(in the rows, 128 means zero)
Known rows, with every way that one mark hangs from another
z290(z209 z253(z987(z234(z844)))): [ 83  85 195  92 130 122  92 177 150 158 152 115 159 108 116 109 121 111]
z209(z844(z234(z987))): [112 111 155 110 143 117 126 121 129 122 135 138 132 114 122 146 138 135]
z209(z290(z253) z844(z234(z987) z812)): [107 100 185  37 136  86 143 191 110 106 107 158 144 125 119 123 141 168]
z253(z987(z234)): [113 113 164 113 152 127  94 129 127 129 138 117 143 115 141 118 133 130]
z290(z209(z844(z234(z987))) z253): [ 78  81 192  90 132 118 121 178 150 141 151 146 140 135 113 147 123 138]
z812(z844(z209 z234)): [129 126 137  69 125 136 127 179 152 102 136 111 177 145 118 183 134 132]
z209(z844(z234)): [120 109 146 103 157 105 132 134 109 105 123 133 144 148 120 131 141 149]
z844(z209 z234 z812): [127 144 129  47 147 124 113 176 100  82 133 125 170 145 121 171 159 175]
z234(z844 z987(z253)): [122 141 137  93  92 119 110  96 142 165 144 128 122  47 117 115 148  88]
z290(z209(z844)): [133  87 147 139 122 110 140 160 147 135 132 131 126 135 111 119 125 130]
z234(z844(z209(z290)) z987(z253)): [154 133 121  58  78 101 124 145 170 158 127 126 125  46  94 115 150 109]
z253(z987(z234(z844))): [120 116 158 109 138 120  93 123 130 144 137 106 150  87 128 109 138 108]
z290(z209(z844(z812)) z253(z987(z234))): [ 97  67 215  64 144  99 100 207 121 117 140 133 164 130 137  97 143 152]
z844(z209(z290) z234(z987) z812): [133 143 139  46 131 117 131 191 130 103 120 143 154 114 105 167 146 168]
z290(z253): [102 108 151  97 126 120 126 155 130 131 130 133 134 139 133 121 126 133]
z209(z290(z253(z987)) z844(z812)): [127  67 182  52 130  71 143 214 126 114 111 126 131 132 136  82 148 157]
z844(z234): [107 140 139 106 152 129 120 130 113 111 133 129 148 148 120 151 128 151]

Rows
[114 106 191  42 133  93 113 193 110 126 112 124 165  97 124  86 139 137] : z209(z290(z253(z987(z234(z844(z812))))))
[155 145 129  29  80  95 122 164 146 137 119 133 140  44  99 118 167 126] : z234(z844(z209(z290) z812) z987(z253))
[147 138 135  63 124 121  97 155  97 105 120 121 179  88 109 130 168 143] : z987(z234(z844(z209 z812)))
[ 97  50 184 101 126 105 123 203 160 149 152 119 123 140 132 105 128 127] : z290(z209(z844) z253(z987))
[112  84 177  19 126 112 133 247 174 120 134 106 168 152 118 154 125 140] : z812(z844(z209(z290(z253(z987))) z234))
[115  86 171  63 145  80 151 183 119 109 104 146 147 159 108 105 127 165] : z209(z290(z253) z844(z234))
[133  75 158  86 120  78 157 180 135 126 101 139 123 138 115  85 130 145] : z209(z290(z253) z844)
[123  97 179  19 136 100 106 225 126 107 118 129 169 119 126 112 151 168] : z844(z209(z290(z253(z987(z234)))) z812)
[ 96 155 154  75 135 125 102 105 135 132 148 140 136  93 122 147 141 129] : z844(z234(z987(z253)))
[127 146 150  79 122 109  93  87 112 138 125 129 160  68 108  95 148 115] : z987(z234(z844) z253)
[114 145 138  56 134 135 109 168 117 101 143 132 160 115 123 184 159 158] : z844(z209 z234(z987) z812)
[154 116 150  48 124 100 106 194 125 116 115 110 170  85 112 110 159 147] : z253(z987(z234(z844(z209(z290) z812))))
[110  91 183  71 129  96 110 172 135 149 117 121 148 102 116  85 124 123] : z209(z290(z253(z987(z234(z844)))))
